Known rows, with every way that one mark hangs from another
segin[zekeri[dadot[gomug] lizu]]: [ 1.06 -1.16 -1.91 -0.45 -0.13 -0.59 -0.31 -0.46 -0.52  1.31 -0.54 -1.26
  1.01  0.01 -0.26 -0.54 -0.42 -0.92 -1.72  1.31  1.34  1.44 -0.08  1.98
  1.13  0.25  0.31  0.10 -0.06  0.60]
segin[zekeri[disul[dadot] lizu]]: [ 1.37 -2.22 -1.80 -2.24  0.18  1.19 -0.05 -0.32 -0.33  1.36  1.06 -1.00
  0.50  2.00  0.46 -0.57 -1.00  1.05 -2.29  1.31  1.58  0.91 -0.15  2.35
  1.06  0.94  0.47  0.94  0.77  0.51]
lizu[zekeri[disul[segin]]]: [-0.40 -1.94 -1.00  0.06 -0.20  2.35 -0.38  0.87 -0.82  0.80 -0.16 -0.51
  0.78  1.58 -0.39 -0.19  1.29  0.11 -0.90  0.77  0.10 -0.84 -0.03  0.96
  0.93  1.48  0.71 -0.11  0.48 -0.08]
zekeri[dadot lizu[disul[gomug segin]]]: [-0.72 -1.04  3.16  0.78  0.63 -0.65 -0.29 -0.57 -1.47  0.62  0.06 -0.61
  0.59  0.47  0.78 -0.93 -0.77  1.03 -1.63  2.25  1.24 -0.55 -1.16  1.34
  1.26  2.59 -0.62 -0.71  0.40  0.28]
disul[gomug]: [ 0.91 -1.87 -1.88  0.19  0.56 -0.60 -0.05  1.43 -0.81  2.14 -0.67 -0.61
  2.02  0.64 -1.20  0.70 -0.13 -1.35 -2.01  1.49 -0.50 -0.76  0.28  1.64
  1.02 -0.54  0.28  0.43 -0.05  0.51]
zekeri[disul[gomug] lizu segin]: [ 0.70 -1.95  3.77 -1.69  0.70  1.85 -0.10  0.55 -0.88  0.72  0.70 -1.15
  1.05  2.66  0.00  0.07 -1.72  1.80 -0.88  1.52  1.11  0.13 -0.78  1.36
  1.59  1.83 -1.38  1.85  1.18  0.88]
lizu[disul[dadot segin zekeri]]: [-0.08 -1.52 -1.68  0.92  1.41 -1.19 -0.34 -0.60 -1.45  1.12 -0.22  0.64
  0.42  2.45  0.48 -1.37  0.29  0.37 -1.31  1.49 -0.35 -1.40 -0.42  1.41
  0.68  0.50  1.28 -1.40  0.70 -0.79]
lizu[disul segin]: [-0.73 -3.16 -4.88  0.84 -0.22  1.40 -0.60  0.47 -0.71  1.14 -1.91 -1.04
  1.38  0.21 -0.73 -1.90  1.96 -1.11 -3.21  1.65 -0.03 -1.83 -1.12  1.01
  0.48 -0.62  2.14 -1.88 -0.61 -0.89]
disul[gomug zekeri]: [ 0.78 -1.45 -1.59  0.73  1.26 -1.92 -0.05  1.11 -1.38  1.69 -0.18 -0.21
  1.70  1.55 -1.68  0.62 -0.05 -1.29 -1.60  1.55 -0.69 -0.85  0.68  1.77
  0.72 -0.86 -0.03  0.84  0.37  0.21]
disul[dadot[zekeri[lizu]] gomug segin]: [ 1.23 -0.24  2.07  0.89  1.38 -4.05  0.03 -1.33 -0.81  1.21  0.94 -0.05
  0.58  1.52 -0.06  0.31 -1.28 -0.45  0.02  1.68 -0.54  0.08 -0.09  2.23
  1.50  0.88 -0.32 -0.08  1.02 -0.31]
zekeri[lizu[disul]]: [-0.30 -2.63 -1.47 -0.79 -0.19 -0.16  0.19  0.39 -0.80  2.12 -1.38 -0.83
  1.51  0.64  0.00 -1.88  0.49 -0.27 -2.69  1.28  0.88 -0.27 -0.83  1.09
  0.55 -0.75  0.57 -0.45 -0.86  0.19]
lizu[segin zekeri[dadot]]: [-1.64 -0.94 -2.92  1.94 -0.34  1.65 -0.82  1.40 -0.52  0.84 -1.16 -1.52
  0.69 -0.82 -0.43 -1.64  2.01 -0.29 -2.89  1.78  0.03 -1.31 -0.36  1.20
  0.46  1.04  1.53 -1.50 -0.17 -0.42]
lizu[segin]: [-0.43 -2.68 -3.69  0.67 -0.17  0.65 -0.31  1.43 -0.14  1.10 -1.64 -1.12
  1.59 -0.38 -1.26 -0.98  1.18 -1.09 -2.33  1.37 -0.05 -1.81 -0.56  1.32
  0.53 -1.59  1.62 -0.88 -0.63 -0.40]
lizu[disul zekeri[dadot]]: [-1.18 -0.91 -3.18  0.95 -0.38  1.39 -0.76  0.78 -1.25  1.73 -1.16 -0.82
  0.90  0.29  0.48 -1.90  2.17 -0.29 -3.41  1.59  0.06 -0.74 -0.25  0.84
  0.59  1.37  1.47 -1.88 -0.06 -0.03]
lizu[disul[dadot[gomug]] segin zekeri]: [-0.17 -1.22 -7.05  3.43  0.35  1.12 -1.17 -0.73 -1.35  2.40 -1.82 -0.69
  0.48  1.52  0.30 -2.32  2.98 -0.66 -3.25  1.68 -1.57  0.07 -0.51  1.79
  0.41  1.92  2.96 -3.20  0.56 -1.05]
dadot[gomug zekeri[segin]]: [ 1.55 -1.06 -2.24 -0.17  0.23 -2.02 -0.63 -0.37 -0.30  1.53 -1.65 -0.59
  1.76  1.28 -1.48 -0.02  0.80 -2.66  0.09  0.40 -1.26  0.32  0.31  1.00
  1.55 -2.52  0.91 -0.29 -0.05 -0.22]
lizu[disul[segin]]: [-0.36 -2.72 -2.15  0.24  0.11  0.65 -0.30  0.11 -1.00  0.98 -1.33 -0.02
  1.32  0.72 -0.18 -1.01  0.98 -0.79 -1.16  1.27  0.07 -1.65 -0.84  0.65
  0.86 -0.21  1.27 -1.55 -0.26 -0.46]
lizu[segin[zekeri[disul[dadot gomug]]]]: [ 1.29 -2.07 -4.05  0.35  0.59  2.04 -0.82 -0.16 -0.65  0.71  1.07 -1.23
  0.49  1.87 -0.56  0.17 -0.18  0.34 -2.65  1.99  0.35 -0.26 -0.36  2.51
  1.08  1.64  1.40  0.01  1.35 -0.48]
lizu[segin zekeri[dadot disul]]: [-1.69 -1.35 -1.42  0.95 -0.45  3.17 -0.87  0.99 -0.71  0.39 -0.39 -1.53
  0.28  0.39 -0.28 -1.29  1.79  0.82 -3.28  1.58  0.74 -0.87 -0.50  1.45
  0.81  2.16  1.11 -0.85  0.63 -0.47]

Rows
[ 0.28 -1.44  0.91  0.95  1.28 -0.91 -0.05 -0.82 -1.39  1.62  0.28 -0.07
  0.62  1.77  0.96 -1.01 -0.81  1.01 -1.42  2.05  0.20 -0.18 -0.97  1.75
  1.10  2.13  0.04 -0.90  0.75  0.01] | zekeri[lizu[disul[dadot gomug segin]]]
[-0.90 -0.79  1.67  0.60  0.81 -1.57 -0.24  0.53 -1.02 -0.26 -0.13  0.12
  0.65  0.61 -0.58 -0.28 -0.26  0.23 -0.34  1.32  0.76 -1.80 -0.10  1.18
  1.05 -0.16 -0.09 -0.18  0.26 -0.24] | disul[segin zekeri[dadot]]
[-0.37 -0.12  4.70  1.33  1.61 -2.74 -0.02 -0.30 -1.64  0.08  0.97 -0.14
  0.47  1.03 -0.44  0.16 -1.57  1.09 -0.03  2.05  0.96 -0.68 -0.33  1.81
  1.17  1.83 -1.48  0.83  0.83  0.19] | disul[gomug segin zekeri[dadot lizu]]
[-0.61 -1.74 -3.48  1.35 -0.18  1.63 -0.63  0.27 -1.40  1.19 -1.12 -0.28
  0.98  0.87  0.14 -1.45  2.20 -1.09 -1.18  1.33 -0.54 -1.39 -0.37  0.48
  0.49  1.21  1.64 -2.01 -0.11 -0.39] | lizu[disul[segin] zekeri]
[-0.89 -1.50  5.49 -2.48  0.17  2.32 -0.25  0.76 -0.34  0.08  0.35 -1.29
  0.45  1.54  0.84 -0.93 -1.68  2.77 -1.66  1.28  2.45 -0.14 -1.09  1.10
  1.73  1.70 -1.22  1.19  0.91  0.86] | zekeri[dadot disul lizu segin]
[-0.20 -1.87  0.25  0.09  0.65 -0.72  0.06 -0.57 -0.91  1.45 -0.39 -0.16
  0.59  1.35  1.09 -1.80 -0.39  0.87 -1.47  1.46  0.68 -0.49 -1.26  1.49
  0.89  1.06  0.57 -1.22  0.18 -0.12] | zekeri[lizu[disul[dadot segin]]]
[ 0.93 -2.38 -6.28  1.25  0.15  1.73 -0.97 -0.41 -1.25  0.88 -0.33 -1.36
  1.20  0.66 -0.88 -0.75  1.22 -1.56 -2.60  2.48 -0.11 -0.91 -0.76  1.52
  0.57  0.89  1.99 -1.18  0.16 -0.81] | lizu[disul[gomug] segin[zekeri]]
[-0.84 -0.77 -3.58  3.05 -0.25  0.79 -1.01  0.65 -0.79  1.38 -1.83 -1.32
  0.75 -0.32 -0.69 -1.28  2.36 -1.09 -2.53  1.53 -0.53 -0.09 -0.15  1.48
  0.72  1.29  1.67 -1.92  0.11 -0.43] | lizu[segin zekeri[dadot[gomug]]]
[ 0.02 -0.08  2.32  0.46  1.61 -0.61 -0.63  1.06 -1.40  0.25  0.43 -0.47
  1.04  1.84 -0.43  0.20 -1.26  0.70 -0.90  2.07  0.09 -0.91  0.13  1.26
  1.26  0.89 -0.85  0.76  1.26  0.23] | disul[gomug zekeri[dadot segin]]
[ 0.98 -1.77  1.72 -1.48  0.15 -1.81  0.07 -0.74 -0.65  1.56  0.48 -0.96
  1.25  1.64 -1.27  0.30 -0.35 -0.82 -1.94  0.79  0.44  0.68  0.05  2.00
  1.44 -0.53 -0.77  1.78  0.19  0.17] | dadot[zekeri[disul[gomug] lizu]]
[-0.11 -1.17  0.87  0.18  0.06 -1.78 -0.03  0.26 -0.59  1.88 -1.48 -0.84
  1.24 -0.11 -0.22 -0.70 -0.24 -0.25 -2.14  1.02  1.02  0.95 -0.41  1.78
  1.25 -0.03 -0.30 -0.14 -0.20  0.73] | zekeri[dadot[gomug] lizu]
[ 1.19 -1.14 -4.08 -0.06 -0.15 -0.02 -0.66  0.09 -0.53  1.23 -0.87 -0.99
  1.26  0.06 -0.80  0.19  0.34 -1.69 -1.85  1.26  0.58  0.76  0.28  1.78
  1.14 -0.33  1.09 -0.42  0.19  0.38] | segin[zekeri[dadot[gomug]]]
[ 1.05 -0.92 -3.29  1.15  1.50 -2.79 -0.20  0.05 -1.06  2.57 -1.00  0.35
  1.11  2.45 -0.76 -0.33  0.36 -0.79 -1.88  0.75 -0.99  0.43  0.65  2.46
  0.83 -1.02  1.01 -0.52  0.73 -0.15] | disul[dadot[gomug] zekeri]
[-1.39 -0.81 -1.31  1.56 -0.17  1.64 -0.84  0.21 -1.37  0.60 -0.82 -0.41
  0.45  0.37  0.71 -1.64  1.83  0.03 -1.74  1.66  0.14 -1.23 -0.59  0.64
  0.76  2.24  1.19 -2.26  0.18 -0.43] | lizu[disul[segin] zekeri[dadot]]
[-0.26 -0.69  0.12  0.53  0.14  2.12 -0.65  0.97 -1.23  1.25  0.48 -0.89
  0.71  1.26 -0.28  0.28  0.71  0.75 -2.94  1.43  0.28  0.01  0.41  1.78
  1.19  2.88 -0.05  0.32  1.25  0.43] | lizu[zekeri[dadot disul[gomug]]]
[-0.63 -3.39  0.38 -0.94 -0.24  1.60  0.02  0.49 -0.31  0.90 -0.52 -1.54
  0.91  0.90 -0.64 -1.18  0.29  1.04 -2.63  1.13  1.60 -0.51 -1.16  1.69
  0.86  0.13  0.15  0.70 -0.11 -0.12] | zekeri[disul lizu[segin]]
[-0.40 -1.78  1.76  0.03  0.75 -1.99  0.37  0.25 -1.00  0.43 -0.22 -0.17
  0.95  1.05 -0.78 -0.69 -0.59  0.00  0.34  1.09  0.74 -1.12 -0.28  1.17
  0.64 -0.74 -0.46  0.46 -0.38 -0.17] | disul[segin zekeri[lizu]]
[-0.68 -0.74  1.37 -0.53  0.95 -0.25 -0.48  1.45 -0.73  0.14 -0.34 -0.54
  0.95  1.27 -0.34 -0.77 -0.74  0.73 -1.03  1.46  0.65 -1.47 -0.02  0.79
  1.07 -0.45 -0.06  0.25  0.47  0.10] | disul[zekeri[dadot segin]]
[-0.10 -1.81 -4.18  0.28 -0.38  1.62 -0.78  0.68 -0.16  0.11 -0.54 -1.66
  0.84 -0.97 -0.74 -0.95  0.53 -0.79 -2.32  1.90  1.00 -1.07 -0.45  1.46
  0.78 -0.20  1.68 -0.94 -0.15 -0.45] | lizu[segin[zekeri[dadot]]]
[ 0.06 -0.98 -0.33  0.83  1.55 -1.95 -0.04  0.31 -0.95  0.76  0.27  0.61
  0.57  2.07 -0.15 -0.43 -0.52  0.33 -0.32  1.37 -0.35 -1.36  0.16  1.76
  0.83 -0.10  0.63 -0.58  0.94 -0.54] | disul[dadot segin zekeri]
[-0.28 -1.26  3.62  0.05  0.66  1.11 -0.50  0.21 -1.15 -0.20  1.04 -0.28
  0.53  1.51 -0.26  1.09 -0.95  1.38 -1.38  1.57  1.25 -0.81 -0.47  1.78
  1.91  2.70 -0.87  0.60  1.54  0.07] | zekeri[dadot disul[gomug segin]]
[ 0.46 -1.84 -1.82 -2.00 -0.37  2.42 -0.59  0.38 -0.41  0.30  0.55 -1.14
  0.74  0.78 -0.30  0.08 -0.24  0.18 -2.65  1.17  1.78 -0.15  0.11  1.75
  1.32  0.55  0.52  0.66  0.64  0.40] | segin[zekeri[dadot disul]]
[ 1.18 -1.30 -3.03 -0.08  0.66 -0.04 -0.35 -0.16 -0.46  0.67  0.51 -0.12
  0.53  1.22  0.39  0.02 -0.69 -0.23 -0.38  1.52  0.17 -0.87 -0.14  1.85
  1.07  0.51  1.43 -0.90  0.87 -0.16] | disul[dadot segin[zekeri]]
[ 0.92 -1.27 -1.58  1.55  1.13 -1.72 -0.27 -0.31 -0.70  1.74 -1.02  0.44
  0.86  1.66 -0.02  0.14  0.00 -0.46 -0.41  0.89 -0.80 -0.09 -0.14  1.88
  1.37  0.39  1.07 -1.40  1.02 -0.29] | disul[dadot[gomug] segin]
[ 0.19 -1.89 -5.84  1.53 -0.31  1.32 -1.27 -1.02 -1.00  0.69 -1.23 -1.29
  0.75  0.02 -0.51 -1.52  1.70 -1.24 -2.91  1.94  0.50 -0.10 -0.87  1.53
  0.80  0.87  2.34 -2.14  0.09 -0.84] | lizu[disul segin[zekeri[dadot[gomug]]]]
